Each row was made from one walk, in order. Every step used is in the known rows, and no mark comes twice. Write each row's walk.
(in the rows, 128 means zero)
Known rows:
P/L/Q: [148 116 113 125 123 152 192 123 158 103 134 106  96  82 185 132 135 149
 102 150 114 125  77 142 143 159 174 119 150 173 148 136 152 102 104 144
 132 114 156 105 151 117 115]
T/L/Q: [138 135 135 132 137 150 184 119 160 109 123 118  91  77 172 126 152 155
 111 141 121 133  88 136 151 174 170 134 154 182 134 127 158  93 105 142
 133 115 149  82 174 131 118]
Y/N: [130 141 123  99 108 156 179 122 175 129 101  97 143  83 174 132 155 106
 106 140 115 129 124 144 142 149 147 153 162 125 117 103 140 117 142 152
 142 102 159 135 108  98 116]
Y/N/U/D: [132 140  88  78  81 157 196 127 187  99 106 102 124  87 186 126 134  97
 116 140 125 133  94 141 136 172 155 161 161 117 102  96  97 131 148 155
 158 102 141 164 118 109 118]
F/L/R/S/N/U/D: [122 143  68 133 105 137 214 145 172 139 129 112 117  86 190 126 148  38
 126 126 113 149  69 120 133 183 168 134 154 114 106 125 117 128 120 152
 177  97 132  98 186 106 111]
R/S/N/U/D: [130 135  86 120 150 148 200 140 180 129 137 111 111  82 179 114 149  50
 120 133 107 145  69 136 146 182 165 145 162 153 113 116 107 126 122 166
 164 115 134 102 152 115 110]
M/S: [147 111 121 113 150 163 168 125 168 137 120  81 124  97 156 134 158 112
 111 149 110 125 111 147 132 135 146 113 156 165 131 108 120 105 143 163
 150 112 152  93 138  96 117]
X/D/L/R: [118 116 134 137  88 145 180 118 182 109 120  98 138 110 181 121 154 114
 107 136 127 130  63 135 128 155 181 150 155  95 131 136 130 144 164 137
 102 109 160 187 163 102 124]
T/L/E: [ 99 129 144 110 114 150 184 108 156 140 116 110 106  84 163 128 188 162
 108 142 115 134  94 143 156 148 175 143 167 166 137 115 146 100 113 145
 121 114 152 123 188 113 131]
P/L: [144 113 129 113 131 155 190 121 167 135 113  92 102  96 172 126 151 131
 108 147 103 124  80 147 149 154 175 130 151 182 137 128 141 115 127 150
 142 115 162 132 145  95 118]
D/U: [148 132 111 122 126 159 176 125 170 121 122 103 126 105 168 133 150 158
 109 147 115 126  98 141 139 158 159 137 157 130 120  94 118 141 173 140
 144 103 148 162 119 105 124]
T/L/E/S: [110 131 152 103 116 153 193 112 149 142 125 118  94  72 162 122 185 176
  99 140 110 132  97 142 164 141 182 147 184 182 154 103 125  96  94 149
 129 116 162 118 183 140 123]
T/L/E/S/N: [105 144 149 124 116 147 205 117 160 149 120 126 106  62 170 116 194 133
  96 150 108 145  99 138 173 145 176 147 178 185 145 112 141  95  94 152
 129 117 164  60 182 132 122]
E/S/P/L/N/Y: [134 109 111 103  79 160 209 124 166 113 125  97 117 106 189 122 161 111
  86 150  91  79  74 156 176 111 182 135 142 186 120 135 127 123 128 162
 151 126 159  43 114 143 111]
U/D: [119 125 128  98 123 162 181 130 178 118 113 109 111  84 180 127 136 105
 119 149 118 158  91 137 139 183 160 137 168 178 141 106 125 131 136 144
 140 114 149 146 153 116 121]
L/N/Y: [118 120 114 104 116 155 177 130 165 126 110  91 140 103 194 131 168 116
  97 139  97  88 101 151 147 137 152 143 157 121  96 120 136 124 127 157
 163 116 138 112 128 107 120]
Q/L/E: [ 94  97 138  93 100 149 190 106 162 124 134 103 100  99 182 125 187 161
 106 153  99 126 101 148 134 138 154 122 174 141 149 123 130 107 113 148
 109 103 149 130 165 101 127]
M/L/R/S/N/U/D: [110 110  52 112 104 131 209 146 170 126 152 111 110  87 180 118 129  40
 122 131  97 129  36 129 128 172 168 117 166 141 131 133 105 129 124 164
 160 100 129 116 158  96 103]
N/U/D/L/T: [106 109 123  95  76 146 201 127 181  99 130 118  98 109 173 114 119 124
 122 137 124 143  54 142 121 185 199 145 142 139 121 124  98 143 137 141
 159 104 126 216 176 123 125]
A/S/P/L/D/U: [172  95  93 124  42 151 201 115 178  96 160  93 113 125 138 131 151 114
 104 144 125 112  60 158 156 131 176 119 127 117 144 125 117 166 187 155
 140 106 166 125 118 119 116]
R/S: [134 122 122 121 176 152 172 128 161 150 136  98 117  91 160 127 160 108
 114 124 102 128  96 143 142 153 164 137 167 155 137 114 129 111 122 160
 147 112 151 131 150 115 109]
L/E/S/N/U/D/X: [100 133 113  99  54 158 214 125 174 121 136 115 114  73 195 115 197 134
  90 162 127 145  80 131 160 177 166 134 176 146 139  95 108 125 115 153
 136 124 149 138 155 119 124]
E/L/R/S/T: [101 130 128 129  83 133 198 138 171 168 148 121 103  83 162 100 152  76
 107 121  83 128  94 137 134 136 194 128 145 156 160 130 161 135 129 152
 137 116 154 158 163 122 115]
R/S/T/L/D: [108 128 158 123 133 145 197 125 181 150 142 114 101 100 148  97 156  96
 103 125  93 124  89 149 135 148 191 152 146 128 139 135 164 125 111 165
 135 122 150 130 153 127 114]
L/R: [117 122 112 118  71 142 175 122 170 139 120 108 128  90 179 132 145 105
 108 144 110 134 104 136 132 158 152 124 158 129 142 120 140 131 158 142
 139  99 151 137 152 103 120]
T/L: [132 133 149 121 143 154 182 116 169 143 102 104  96  89 160 121 169 137
 117 139 109 132  90 140 155 172 171 146 157 190 124 117 141 108 128 147
 143 113 156 113 166 111 120]
F/S: [157 120 121 117 153 163 181 118 160 140 123  94 113  97 163 137 170  87
 102 144 109 151 103 140 135 152 159 112 154 144 130  91 120 123 130 146
 156 115 152 102 162 122 114]
P/L/R: [133 113 108 119  73 139 187 119 166 131 120  96 110  92 181 127 138 111
 108 146 100 119  78 140 144 155 174 117 149 164 153 139 139 129 148 144
 133 100 163 145 157  96 116]
A/L/M/S/N: [139 124  90 134 124 135 195 127 159 120 118 100 137  72 165 139 182  74
 105 150 109 128  94 132 135 151 159  96 139 177 145 130 157 100 116 152
 155 123 164   4 156  77 120]
E/L: [119 127 146 114 120 153 193 127 159 146 115 107  93  89 162 118 172 137
 108 135 107 138  98 138 150 142 173 141 155 156 127 113 147 119 133 145
 142 120 155 159 159 104 123]
E/S/P/L: [147 111 130 111  93 163 209 118 171 128 128 105  95  98 168 122 150 121
  98 154 105 125  76 147 166 137 185 127 146 217 154 126 129 118 139 153
 134 123 172  57 128 140 112]
E/S/N/U/D: [134 136 104 103 105 158 212 139 185 120 121 121 100  75 187 111 146  86
 106 152 114 150  78 135 152 180 164 142 172 154 118 100  92 127 122 158
 167 117 143  88 142 131 115]
S/N/U/D/L: [128 122 116 125 114 153 210 130 199 106 105 111 112  96 192 113 141  74
 121 150 121 148  52 132 138 194 186 150 147 163 102 125 120 140 140 147
 154 120 143 139 157 112 123]
X/D/L/N: [126 126 148 131 116 153 188 118 168  94 117  94 152 117 189 126 162 131
  91 136 123 107  62 143 132 163 176 172 154  83 109 136 135 135 141 140
 113 120 156 137 156 103 128]
D/L/R/S: [129 109 119 142 127 135 177 120 169 135 136 102 125  93 167 124 145  98
 118 123 103 122  72 133 133 159 191 134 152 161 152 139 135 131 137 147
 132 100 161 185 171 119 108]
A/L: [122 110 123  99 122 144 191 122 157 153  98  98 115  85 166 137 172 113
 117 138 111 127  90 136 139 169 179 147 158 155 118 124 150 119 141 148
 149 114 154 132 158 106 124]
F/S/P/L: [165 106 112 124 117 164 205 109 166 131 131  91 102 113 159 133 163  72
 101 155 107 143  72 145 154 138 180 105 125 196 141 117 128 127 151 148
 139 125 163  42 150 131 113]
E/L/N/U/D: [118 137 107  94  63 148 214 131 161  97 125 115  98  94 191 118 148 125
 101 133 115 117  65 139 145 174 173 157 152 123 106 118 110 135 131 145
 162 120 134 156 172 115 129]
E/L/R/S: [114 128 114 135 107 134 188 128 151 152 146 112 100  80 159 117 162 105
 111 115  98 129  89 133 150 136 179 132 155 151 152 128 140 123 133 150
 138 105 157 174 180 112 110]

Which walk is each row?
[168 120  74 136 113 144 205 126 174  95 134  88 114  95 174 124 165  95
  98 153 104 102  69 144 142 135 157  87 126 155 132 130 112 100 105 161
 169 123 155  17 138  67 119]
P/L/M/S/N/U
[135 137 130 127 106 151 191 112 172 102 127 109 107 111 154 121 157 169
 103 143 121 121  85 144 144 158 171 155 148  96 117 116 129 144 161 143
 129  99 150 177 139 110 122]
T/L/D/U
[132 125 118 118  94 154 184 121 174 101 137 108 133 117 165 130 145 158
  95 146 124 123  98 146 126 148 155 143 153  54 118 107 129 155 174 145
 133 100 148 189 112 104 124]
L/D/U
[106 106  87 133 133 133 190 127 180 139 139  96 107  92 190 106 178  50
 119 138  72 104  89 142 153 130 155 115 156 168 128 149 129 121 117 169
 138  94 145  98 145 100  97]
Q/L/R/S/N/Y
[106 135 141 126  61 138 193 125 190 158 111 120 107  88 172 105 147  91
 111 146  95 127  93 137 135 169 184 129 141 176 148 128 164 131 142 142
 135 112 152 107 161 119 125]
S/T/L/R
[112 130 149 113 116 154 202 111 166 160 129 114 104  91 156 118 189  98
  98 148  99 148  97 146 139 141 192 116 150 170 146  96 144 116 100 145
 137 131 150  82 193 141 128]
F/S/T/L/E
[123 111 102  84  70 149 210 118 175  78 130 103  93 106 208 118 146 128
 110 152 101 102  66 145 129 191 151 141 158 133 115 130  90 131 126 149
 152 101 130 113 155 109 121]
Q/L/N/U/D
[132 141  91 152 111 125 200 124 173 151 132 112 106  83 169 110 171  66
 117 124  99 115  68 133 158 171 174 142 144 143 112 138 118 115 130 163
 158 100 141  84 179 109 109]
T/L/R/S/N/U
[145 101 114 113 131 152 181 114 168  83 145  86  99 102 167 124 169 139
 108 156  94 108 102 145 124 132 137  75 147 179 170 123 118  97 102 151
 138 109 160  55 148  76 115]
Q/L/M/S
[137 122 125 125  98 149 199 119 176  90 120  90 140 127 194 122 168 138
  91 131 126  86  47 144 126 163 178 177 148  42  79 134 101 137 147 148
 134 120 138 149 152 102 131]
X/D/L/N/U
[122 136 134 121 102 146 192 126 156 107 131 119 101  83 168 121 174 151
  97 132 108 132  98 133 144 142 167 112 147 153 155 112 155 115 102 131
 142 127 164 128 163  93 128]
E/L/M
[135 108 110  98  83 144 205 113 167 101 127  93 103 117 200 121 169 141
 100 147  94  77  80 149 131 168 145 140 151  95 102 134  98 117 129 153
 154 100 131  99 144  99 122]
Q/L/N/U
[129 105 121 110  96 151 196 109 179  83 145 100 100 127 174 119 154 170
 102 154 104 115  92 149 123 150 149 133 155  74 127 125 116 151 163 145
 119  88 147 181 118  96 118]
Q/L/D/U
[140 108 107 110  95 155 204 135 206  74 136 104 111 106 174 108 126  98
 111 151 110 121  61 140 105 161 193  96 127 178 153 116 111 133 110 148
 163 136 145 116 144 107 127]
N/U/D/L/M/S/T
[121 117 171 118  89 162 190 115 192 142 129  85 110 111 144  99 186 128
  93 158 110 114  99 145 132 149 169 121 128 147 144 128 165 121 145 164
 129 129 159 129 133  93 120]
M/S/T/L/D/X
[122 119 122 147 136 140 178 122 172 117 143  97 135 105 172 119 156  98
 111 118 116 125  57 136 131 145 190 152 157 102 140 141 123 137 145 149
 102 106 160 190 171 109 111]
X/D/L/R/S
[128  98 120 111  78 152 192 119 164 126 146  96 110 118 141 124 137  93
 107 154 110 128  83 158 141 116 176  98 115 200 152 142 124 110 158 161
 140 111 148  50 142 109 116]
M/S/P/L/T
[116 123 127 116 102 148 213 122 156 143 130 113 112  68 185 122 176 128
  88 157 101 137  87 145 168 129 182 130 173 179 156 121 139 105  93 154
 129 118 171  78 159 117 119]
P/L/E/S/N
[129 108 103 127  34 144 197 113 178 128 125 106 119 106 176 128 138  87
 107 156 112 125  71 142 151 146 175 113 128 183 152 147 147 135 174 144
 123 108 163  79 141 113 120]
S/P/L/R
[123 139 148 131 114 149 195 130 180 128 126 129  91  78 174 109 143 128
 107 147 107 132  92 139 135 171 184 130 145 186 142 126 175 104  99 142
 134 126 145  67 156 140 123]
S/T/L/Q
[120 110 133  95 100 154 201 115 149 131 134 103  99  79 177 128 169 172
  92 149 102 124  88 149 158 123 186 127 179 178 166 114 124 105  93 151
 128 116 170 132 162 124 120]
P/L/E/S
[134 129 108  91  96 156 202 121 196  86 101 100 123  96 185 123 129 104
 120 139 128 131  70 137 133 178 183 169 152 137 103 110 105 138 142 148
 152 107 148 205 129 116 118]
Y/N/U/D/L
[141 142 110 126 132 163 175 127 174 104 128  96 135 116 170 127 163 156
 103 142 129 127  83 142 135 146 159 155 162  73 108  96 103 148 180 142
 115 107 145 162 119  94 128]
X/D/U
[149 117 113 119  75 154 209 118 167  93 142 118 102  91 171 125 151 135
  88 153 106 119  77 143 162 133 182  98 138 210 181 122 138 113 109 140
 135 130 178  29 131 127 116]
E/S/P/L/M
[129 142 101  82  58 164 193 121 189 105 108  89 125  90 188 121 169 128
 108 149 131 125  91 134 146 190 152 156 154 127 111  94 108 133 158 152
 147 109 149 199 110  94 118]
Y/N/U/D/X
[149 103  80 132  37 131 203 133 197 112 132 104 114  83 174 119 141  30
 128 140 123 139  42 132 144 194 183 124 148 152 135 127 101 158 154 149
 167 101 153 141 185 116 116]
A/S/N/U/D/L/R
[127 134 117 137 129 133 176 117 159 149 132 108 102  79 156 120 160 104
 121 121  98 120  83 136 155 164 178 136 157 183 152 132 135 112 129 152
 134  99 156 132 185 118 107]
T/L/R/S
[111 112 125 102 119 159 190 128 180  87 104  98 128 102 200 123 139 108
 109 143 108 108  62 143 143 166 186 155 154 172 111 130 136 143 121 145
 151 121 146 172 150 124 119]
U/D/L/N/Y
[144 120  72 108  79 148 218 123 168  91 154 106 112 110 184 122 130  78
 105 135 105 101  34 151 157 169 187 141 132 173 126 145 101 134 138 162
 154 121 141  67 150 134 113]
R/S/P/L/N/U/D
[125 129 113 143  91 138 186 112 171 145 138 117 110  95 150 119 158  78
 119 129 108 128  77 137 163 152 180 132 136 202 150 140 144 120 157 152
 123 105 156  67 172 136 110]
T/L/R/S/P
[141 118 109 125  71 150 199 115 173  92 133 111 114 105 171 130 153 116
  97 152 111 124  72 142 152 143 173  98 123 195 165 134 158 119 130 137
 133 129 169  35 133 103 124]
S/P/L/M
[117 126 139 101 101 169 179 122 180 121 115  96 114  87 180 122 166 134
 111 158 124 149  86 131 147 201 157 130 160 188 148 104 141 134 148 141
 129 121 158 178 145  97 120]
U/D/X
[113 115 153 111  78 160 180 113 174 127 127  90 128 109 170 123 184 148
  86 151 128 127 103 140 135 169 150 137 150  77 133 121 162 134 156 150
 125 116 157 193 128  87 121]
L/D/X
